What can hang from each mark
H: L X
V: Y Z
G: C
L: C H N Z
C: G L
N: L
X: H

Known rows, with every way that one mark hangs from another
X[H[L[Z]]]: [ 0.05  0.04 -0.09  0.07  0.12  0.27  0.04  0.17 -0.25 -0.13  0.08  0.01
  0.10 -0.06  0.00  0.00  0.61  0.14  0.17 -0.69 -0.25 -0.12  0.10  0.10]
C[G L]: [-0.20  0.16 -0.01  0.02 -0.03  0.33 -0.51 -0.32 -0.37  0.10 -0.28  0.02
 -0.19  0.15  0.21 -0.09  0.57  0.23  0.34 -0.62  0.24  0.05  0.08 -0.10]
L[C H[X] N]: [ 0.04 -0.09  0.16 -0.10 -0.07 -0.37  0.21  0.22  0.28  0.07  0.15 -0.06
  0.18 -0.03 -0.20  0.12 -0.67 -0.15 -0.39  0.77 -0.19  0.09 -0.17  0.00]
V[Y Z]: [-0.14 -0.07 -0.23 -0.20  0.30  0.12 -0.31 -0.74  0.14  0.01  0.09 -0.14
  0.14 -0.09  0.16  0.27 -0.25  0.03  0.39 -0.84  0.05  0.07  0.04  0.17]
G[C[L[Z]]]: [ 0.04  0.08 -0.12  0.03  0.18  0.41 -0.06 -0.01 -0.22  0.38 -0.22  0.11
  0.04  0.07  0.20 -0.19  0.61 -0.23  0.09 -0.11  0.11 -0.04  0.15 -0.10]
N[L[C]]: [-0.20  0.03  0.00 -0.04  0.10  0.07  0.04 -0.11  0.11  0.03 -0.01 -0.16
 -0.15  0.02 -0.05  0.06 -0.04 -0.03  0.19 -0.19  0.43  0.07  0.08  0.17]
C[L[Z]]: [ 0.07  0.00  0.00 -0.15  0.14  0.33 -0.05 -0.24 -0.28  0.31 -0.22  0.20
  0.00 -0.02  0.23 -0.10  0.56  0.01  0.23 -0.30 -0.04 -0.03  0.09 -0.02]
L[C[G] H]: [-0.11  0.12 -0.09  0.09 -0.13 -0.07 -0.43 -0.29  0.01 -0.04  0.13 -0.09
 -0.18  0.07 -0.04  0.07 -0.35  0.24  0.00 -0.02  0.19  0.10 -0.11 -0.12]
X[H[L[C]]]: [ 0.04  0.07 -0.21  0.17  0.07  0.28 -0.05  0.27 -0.18 -0.41  0.22 -0.10
  0.13 -0.04 -0.14  0.04  0.68  0.27  0.15 -0.42 -0.06  0.00  0.08  0.18]
C[G L[H]]: [-0.26  0.22  0.04  0.17 -0.13  0.10 -0.57 -0.30 -0.24  0.04 -0.16  0.03
 -0.28  0.07  0.18 -0.04  0.08  0.14  0.15 -0.35  0.08 -0.01  0.03 -0.24]
G[C[L]]: [-0.15  0.16 -0.13  0.08  0.16  0.46 -0.23  0.06 -0.25  0.23 -0.22 -0.04
  0.00  0.15  0.17 -0.10  0.56 -0.17  0.12 -0.34  0.21  0.02  0.15 -0.12]
V[Y]: [-0.31 -0.13 -0.10 -0.17  0.19  0.18 -0.27 -0.55 -0.01  0.21 -0.07 -0.16
  0.03  0.02  0.13  0.22 -0.20  0.07  0.31 -0.75  0.14  0.09  0.10  0.16]
N[L[H[X] Z]]: [-0.30  0.01  0.34 -0.07 -0.07 -0.25  0.13  0.00  0.24  0.37 -0.06 -0.02
 -0.02 -0.10  0.08 -0.04 -0.15 -0.48  0.02 -0.05 -0.18 -0.04  0.04  0.00]
H[L]: [-0.17  0.07 -0.01  0.04 -0.08  0.21 -0.11  0.10 -0.02 -0.15 -0.07 -0.14
 -0.03  0.08  0.02  0.05  0.01  0.02  0.23 -0.67 -0.02  0.04  0.05  0.07]
H[L[C]]: [ 0.04 -0.01 -0.12  0.08 -0.07  0.17  0.00  0.17  0.08 -0.28  0.08 -0.10
  0.03  0.01 -0.05  0.01  0.19  0.06  0.16 -0.26  0.04  0.12  0.03  0.16]
V[Z]: [-0.01  0.09 -0.14 -0.21  0.25  0.19 -0.20 -0.41  0.02  0.06  0.07 -0.07
  0.08 -0.02  0.10  0.21 -0.19  0.04  0.21 -0.76  0.02  0.04 -0.02  0.06]
G[C[L[H N Z]]]: [ 0.06  0.04 -0.02  0.10  0.06 -0.08  0.11  0.16  0.04  0.18 -0.12  0.14
 -0.09 -0.01  0.04 -0.07 -0.49 -0.27 -0.40  0.71  0.00 -0.14 -0.01 -0.31]
X[H[L[N Z]]]: [ 0.14 -0.06 -0.01  0.03  0.10  0.03  0.31  0.30 -0.12 -0.26  0.07  0.02
  0.07 -0.06 -0.11  0.07 -0.01  0.13 -0.12 -0.14 -0.20 -0.17  0.01  0.07]
L[C H[X]]: [-0.05  0.00  0.12 -0.07 -0.09 -0.13  0.00  0.10  0.13  0.17  0.16 -0.06
  0.21 -0.06 -0.07  0.05 -0.02 -0.16 -0.11  0.24 -0.24  0.14 -0.07  0.04]
X[H[L[C[G] N]]]: [ 0.05  0.03 -0.15  0.25 -0.06 -0.04 -0.05  0.25 -0.14 -0.60  0.16 -0.14
 -0.04  0.08 -0.21  0.02  0.11  0.42 -0.06  0.04  0.16 -0.04 -0.05  0.04]
N[L[C H[X]]]: [-0.28  0.04  0.21  0.02 -0.10 -0.26  0.08  0.14  0.31  0.11  0.09 -0.14
  0.02 -0.07 -0.06  0.00 -0.13 -0.35  0.02  0.21  0.00  0.08  0.00  0.07]

Rows
[-0.06 -0.04  0.23 -0.16 -0.04 -0.15  0.02 -0.03  0.08  0.43  0.02  0.06
  0.17 -0.06  0.06  0.00 -0.05 -0.31 -0.09 -0.01 -0.46  0.02 -0.05 -0.03]	L[H[X] Z]
[ 0.17 -0.08 -0.01 -0.01 -0.11 -0.41  0.01 -0.22  0.17 -0.05  0.12  0.07
 -0.18 -0.01 -0.10  0.07 -0.82  0.17 -0.36  0.71  0.10 -0.02 -0.19 -0.15]	L[C[G] H N Z]
[ 0.02  0.04  0.08  0.05 -0.13 -0.21 -0.15 -0.24 -0.09  0.05 -0.17  0.19
 -0.28  0.00  0.09 -0.06 -0.40  0.12 -0.19  0.36  0.00 -0.12 -0.08 -0.30]	C[G L[H N Z]]
[ 0.10  0.04 -0.08  0.02 -0.12 -0.15 -0.28 -0.36  0.04  0.10  0.13  0.08
 -0.12 -0.01  0.01 -0.02 -0.14  0.13 -0.06  0.20  0.06  0.04 -0.11 -0.10]	L[C[G] H Z]
[ 0.24 -0.13 -0.06 -0.13  0.02 -0.20  0.06 -0.22  0.04  0.03  0.02  0.08
 -0.05  0.08 -0.09  0.00 -0.36  0.18 -0.16  0.42  0.26  0.01 -0.13 -0.03]	L[C[G] N Z]
[-0.09  0.03 -0.02  0.00  0.01 -0.05 -0.08 -0.30  0.06  0.07 -0.04 -0.01
 -0.23  0.03  0.03 -0.12  0.24  0.02  0.26 -0.12  0.48  0.02  0.05  0.06]	N[L[C[G] Z]]
[-0.08 -0.01 -0.01  0.10  0.09  0.09  0.15  0.33 -0.15 -0.37  0.05 -0.14
  0.03  0.03 -0.17  0.16 -0.15  0.27 -0.09 -0.37 -0.07 -0.14  0.00  0.06]	X[H[L[N]]]
[-0.09  0.00  0.28 -0.04 -0.10 -0.20  0.07  0.18  0.01  0.15 -0.13  0.06
  0.06 -0.02  0.02  0.01 -0.21 -0.17 -0.25  0.43 -0.30 -0.02 -0.05 -0.14]	C[L[H[X] N]]
[ 0.32 -0.11 -0.14  0.07  0.08 -0.06  0.40  0.36 -0.02 -0.41  0.22  0.05
  0.16 -0.09 -0.20  0.03  0.12  0.20 -0.19  0.29 -0.14 -0.10 -0.02  0.14]	X[H[L[C N Z]]]
[ 0.24 -0.10 -0.08  0.06 -0.19 -0.22  0.11  0.06  0.15 -0.32  0.04  0.05
 -0.09  0.06 -0.10 -0.08 -0.18  0.17 -0.10  0.40  0.11  0.02 -0.06  0.01]	H[L[C[G] N Z]]
[ 0.04 -0.12  0.29 -0.20 -0.05 -0.41  0.31  0.09  0.20  0.33  0.00  0.08
  0.12 -0.07 -0.05  0.08 -0.74 -0.29 -0.40  0.48 -0.40 -0.05 -0.13 -0.07]	L[H[X] N Z]
[ 0.00 -0.05  0.06  0.00 -0.19  0.05  0.07  0.39  0.11 -0.15  0.07 -0.10
  0.28  0.01 -0.05 -0.11  0.56 -0.17  0.14 -0.09 -0.25  0.18  0.05  0.20]	H[L[C] X]
[ 0.01  0.09 -0.02 -0.03  0.01  0.25 -0.34 -0.38 -0.35  0.26 -0.27  0.18
 -0.15  0.08  0.24 -0.19  0.70  0.14  0.31 -0.42  0.10 -0.02  0.08 -0.11]	C[G L[Z]]
[ 0.17  0.04 -0.19  0.21 -0.06  0.16 -0.14  0.07 -0.24 -0.37  0.18  0.01
  0.03  0.00 -0.03 -0.14  0.87  0.32  0.20 -0.32 -0.02 -0.04  0.07  0.09]	X[H[L[C[G] Z]]]
[ 0.15 -0.08  0.06 -0.18  0.14  0.09  0.17 -0.12 -0.15  0.22 -0.23  0.22
 -0.03 -0.01  0.09 -0.03 -0.04  0.00 -0.08  0.22  0.02 -0.08  0.01 -0.04]	C[L[N Z]]
[ 0.28 -0.20 -0.06 -0.23  0.15 -0.13  0.37 -0.10  0.10  0.14  0.06  0.09
  0.09 -0.02 -0.08  0.10 -0.49  0.10 -0.23  0.51  0.12  0.02 -0.11  0.07]	L[C N Z]
[-0.25  0.10  0.02  0.07  0.00 -0.14 -0.02 -0.10  0.23 -0.03  0.11 -0.13
 -0.24 -0.07 -0.07  0.11 -0.51 -0.10  0.04  0.10  0.30  0.01  0.00  0.01]	N[L[C H]]
[-0.20  0.22 -0.08  0.19  0.04  0.26 -0.27  0.07 -0.12  0.18 -0.12 -0.03
 -0.10  0.05  0.12 -0.04 -0.03 -0.19 -0.04  0.02  0.07 -0.03  0.08 -0.26]	G[C[L[H]]]
[-0.18  0.09  0.22 -0.01 -0.09  0.04 -0.24  0.08 -0.14  0.26 -0.14  0.05
  0.11 -0.03  0.14 -0.08  0.40 -0.26  0.06 -0.09 -0.34  0.04  0.05 -0.10]	C[L[H[X]]]
[ 0.06 -0.02 -0.07  0.13 -0.23 -0.16 -0.03  0.13  0.13 -0.47  0.01 -0.10
 -0.13  0.12 -0.14  0.00 -0.34  0.25 -0.06  0.23  0.23  0.05 -0.09  0.02]	H[L[C[G] N]]
[ 0.21 -0.13  0.07 -0.05 -0.15 -0.01  0.23  0.34  0.14 -0.03  0.08  0.06
  0.32 -0.08 -0.01 -0.18  0.76 -0.28  0.12  0.12 -0.35  0.11  0.05  0.21]	H[L[C Z] X]
[ 0.27 -0.23  0.12 -0.10 -0.13 -0.26  0.50  0.46  0.27 -0.11  0.06  0.06
  0.31 -0.05 -0.12 -0.12  0.10 -0.27 -0.21  0.64 -0.32  0.06 -0.05  0.15]	H[L[C N Z] X]
[ 0.12 -0.01 -0.05 -0.03  0.18  0.16  0.20  0.13 -0.07  0.25 -0.24  0.13
  0.02  0.07  0.08 -0.12 -0.08 -0.20 -0.22  0.41  0.15 -0.11  0.06 -0.16]	G[C[L[N Z]]]
[-0.26  0.07  0.14 -0.03  0.02 -0.15  0.08 -0.23  0.19  0.23 -0.03 -0.02
 -0.27 -0.09  0.08  0.08 -0.50 -0.19  0.03 -0.20  0.10 -0.11  0.02 -0.05]	N[L[H Z]]
[ 0.29 -0.17 -0.06 -0.03 -0.06 -0.14  0.43  0.21  0.21 -0.26  0.07  0.06
  0.04 -0.05 -0.12 -0.01 -0.35  0.04 -0.18  0.51 -0.03  0.00 -0.05  0.10]	H[L[C N Z]]
[ 0.12 -0.06 -0.13  0.14  0.06  0.02  0.23  0.41 -0.07 -0.53  0.21 -0.12
  0.10 -0.02 -0.27  0.11  0.03  0.30 -0.14  0.11 -0.01 -0.04 -0.03  0.17]	X[H[L[C N]]]
